Every row comes from one small tree of marks. Brackets hold a mark, then the marks that hang from it, in the order of their numbers. Every link used is in the known rows. Which tree was each row made from?
Known rows
[Z167 Z49 [Z115 Z812] [Z892 [Z372 Z578]]]: [ 2.69  2.24  5.60  1.21 -4.44  0.73  1.37  3.87 -1.87 -2.28  0.34 -0.88
  1.36 -3.60  0.42 -0.77  1.67 -1.93]
[Z49 [Z167 Z115]]: [ 1.48  0.64  2.83 -0.66 -1.40  0.04 -1.43  1.29 -2.35 -1.46  0.98 -1.09
 -1.57 -1.09  0.63 -1.72  0.54  0.99]
[Z578 Z372]: [-0.76  2.08 -0.03  0.76  0.25  1.72  1.52  0.93 -0.32 -0.01  1.40  0.01
 -0.95 -1.07  0.12 -0.57 -0.81 -0.91]
[Z115 Z812]: [ 1.28  2.11  2.24  0.30 -0.59 -0.23  2.21  0.66 -1.45 -1.02 -0.15 -1.90
 -1.63 -1.20 -0.88 -0.84 -0.23 -0.06]
[Z167 Z49 [Z892 [Z372 Z578]]]: [ 1.50  2.70  3.35  2.01 -2.88  1.16  2.01  3.64  0.38 -0.76  0.27  0.72
  2.77 -2.39  0.50 -1.11 -0.12 -2.39]
[Z892 [Z372 Z34]]: [ 0.52  3.73  1.07  0.17 -1.65  2.34  3.74 -0.05 -0.02 -0.17  0.62 -0.86
  0.98 -2.25  1.10 -0.79 -1.61 -2.07]
[Z49 [Z167 [Z115 Z812] [Z892 Z372]]]: [ 2.52  1.44  5.08  1.63 -2.18  1.13  1.08  3.14 -2.68 -2.46  0.20 -2.93
 -0.26 -3.26  0.18 -0.71  1.25 -0.36]
[Z578 [Z372 Z34]]: [-0.48  3.15 -0.40  0.59 -0.28  2.15  2.04 -0.74  0.10  0.25  1.12 -0.28
 -0.29 -1.66  1.14 -0.10 -1.08 -0.87]
[Z49 [Z167 [Z115 Z812] [Z892 [Z372 Z578]]]]: [ 1.48  2.25  5.16  2.92 -3.48  1.37  2.19  3.16 -2.54 -1.77 -0.17 -2.16
  0.64 -3.36  0.47 -1.08  1.83 -0.57]
[Z34 Z372]: [-0.53  2.35  0.13  0.15 -1.27  0.37  1.63  1.92  0.23 -0.35 -0.01 -0.60
  0.29  0.45  0.73 -1.26 -1.07 -1.09]
[Z812 Z115]: [ 1.56  1.32  2.41 -0.29 -0.65  0.19 -0.40  1.23 -0.79 -1.02  0.28 -1.67
 -0.94 -2.24  0.80 -1.26 -0.57 -0.49]
[Z49 [Z167 Z115 Z892]]: [ 2.38  0.20  3.39  1.00 -0.90 -0.29 -2.06  2.59 -1.32 -1.56 -0.18 -1.87
 -0.38 -1.86  0.92 -1.23  0.64  0.93]
[Z167 Z49 [Z115 Z812] [Z892 [Z372 Z34]]]: [ 4.03  2.55  5.23 -0.29 -3.70  0.94  0.83  2.13 -1.64 -2.63  0.44 -1.94
  1.12 -4.15  1.14  0.07  0.77 -1.59]
[Z167 Z49 Z115 [Z892 [Z372 Z578]]]: [ 2.09  1.87  4.38  0.91 -4.01  1.08  0.30  4.09 -0.69 -1.57  0.71  0.28
  2.28 -3.06  1.30 -1.19  0.80 -2.34]
[Z167 Z49 [Z115 Z812] [Z892 Z372]]: [ 3.74  1.44  5.58  0.01 -3.19  0.46  0.27  3.77 -2.02 -2.98  0.74 -1.66
  0.48 -3.57  0.09 -0.39  1.05 -1.74]
[Z892 Z167 Z372]: [ 0.81  2.30  1.12  1.36  0.48  2.93  2.78  0.56  0.32 -0.44  1.40 -1.36
 -0.26  0.51  0.18 -1.88 -1.26 -1.40]
[Z49 Z167]: [ 0.86  1.47  1.80  0.42 -0.34  0.15  0.23  0.82 -1.30 -0.71  0.55 -0.63
 -1.06 -0.40 -0.17 -1.62 -0.42  0.82]
[Z49 [Z167 Z115 [Z892 [Z372 Z34]]]]: [ 2.19  2.19  3.48  1.12 -2.28  1.95  0.62  1.70 -1.07 -1.45  0.21 -2.07
  1.36 -3.43  2.04 -0.73  0.10 -0.67]

Write each row's tree
[ 2.81  1.19  3.49 -0.93 -1.68  2.15 -0.59  1.57 -1.13 -2.13  2.69 -0.44
 -0.41 -0.08  0.76 -1.95  0.21 -1.41]
[Z892 [Z167 Z49 Z115] Z372]
[ 3.00  0.53  4.65  1.30 -1.31 -0.64 -1.00  2.37 -2.56 -2.31 -0.52 -3.07
 -1.29 -2.32  0.07 -0.79  1.48  1.29]
[Z49 [Z167 [Z115 Z812] Z892]]
[ 3.30  1.04  4.60 -2.00 -2.84 -1.00 -1.20  1.70 -2.90 -2.73  1.17 -0.91
 -1.74 -1.84 -0.24 -0.92  1.22 -0.06]
[Z167 Z49 [Z115 Z812]]
[ 2.59  0.94  2.91  0.28 -0.17  0.64  0.06 -0.01 -1.75 -1.77  0.80 -2.99
 -2.71  0.26  0.03 -1.58  0.76  0.78]
[Z892 [Z167 [Z115 Z812]]]
[ 1.90  1.10  3.84  1.37 -1.77  1.51 -0.01  3.37 -1.49 -1.73  0.56 -1.83
  0.63 -2.81  0.98 -1.17  0.36 -0.73]
[Z49 [Z167 Z115 [Z892 Z372]]]
[ 2.43  2.36  4.75  0.68 -3.44  2.00  1.54  1.52 -2.18 -2.19  2.01 -0.83
 -0.44 -0.66  0.26 -1.86  1.66 -1.24]
[Z892 [Z167 Z49 [Z115 Z812]] [Z372 Z578]]
[ 3.10  2.28  3.15 -1.11 -2.28  2.59  0.06 -0.06 -0.78 -1.86  2.43 -0.66
  0.23 -0.74  1.83 -1.48 -0.11 -1.31]
[Z892 [Z167 Z49 Z115] [Z372 Z34]]
[ 2.07  1.01  4.09 -0.37 -1.81 -0.36 -0.42  1.03 -3.55 -2.22  0.66 -2.24
 -2.46 -1.58 -0.19 -1.24  1.39  1.31]
[Z49 [Z167 [Z115 Z812]]]
[ 1.15  3.37  0.78  1.22 -0.04  3.34  3.39 -1.13  0.69 -0.09  1.11 -1.62
  0.46 -0.09  1.18 -1.45 -1.57 -1.35]
[Z892 Z167 [Z372 Z34]]
[ 1.74  3.77  3.03  1.80 -3.47  1.63  2.60  1.95  0.76 -0.49 -0.06  0.41
  3.45 -3.09  1.50 -0.66 -0.44 -2.34]
[Z167 Z49 [Z892 [Z372 Z34 Z578]]]
[ 1.04  3.28  2.67  1.99 -3.49  2.19  2.63  1.85  0.20 -0.35 -0.47 -1.41
  2.56 -3.85  2.51 -0.80 -0.05 -2.13]
[Z167 Z115 [Z892 [Z372 Z34 Z578]]]
[ 2.44  3.11  2.13 -0.01 -1.12  2.69  1.72 -0.49  0.25 -1.08  1.93 -0.23
  0.74 -0.03  1.02 -1.39 -1.01 -1.42]
[Z892 [Z167 Z49] [Z372 Z34]]
[ 2.87  2.53  4.75  1.42 -2.71  1.62  1.68  1.42 -2.27 -2.12 -0.12 -3.20
  0.52 -3.86  1.19 -0.27  0.97 -0.29]
[Z49 [Z167 [Z115 Z812] [Z892 [Z372 Z34]]]]
[ 1.21  2.96  3.53  2.37 -3.63  2.19  1.66  1.80 -0.92 -0.81 -0.16 -1.33
  2.18 -3.57  2.37 -1.10  0.67 -0.82]
[Z49 [Z167 Z115 [Z892 [Z372 Z34 Z578]]]]
[ 1.65  3.65  3.94  2.29 -3.90  1.83  3.65  1.60 -1.02 -1.07 -0.79 -2.50
  1.67 -4.37  1.68 -0.34  0.85 -1.71]
[Z167 [Z115 Z812] [Z892 [Z372 Z34 Z578]]]
[ 2.09  3.05  3.18  0.14 -3.53  2.78  1.09  0.04 -0.60 -1.18  2.02  0.02
  1.18 -0.85  2.16 -1.90  0.50 -1.49]
[Z892 [Z167 Z49 Z115] [Z372 Z34 Z578]]
[ 3.56  0.18  3.83 -0.69 -1.86 -0.94 -2.89  3.23 -0.68 -2.00  0.33 -0.55
  0.32 -2.17  0.89 -0.89  0.42 -0.47]
[Z167 Z49 Z115 Z892]
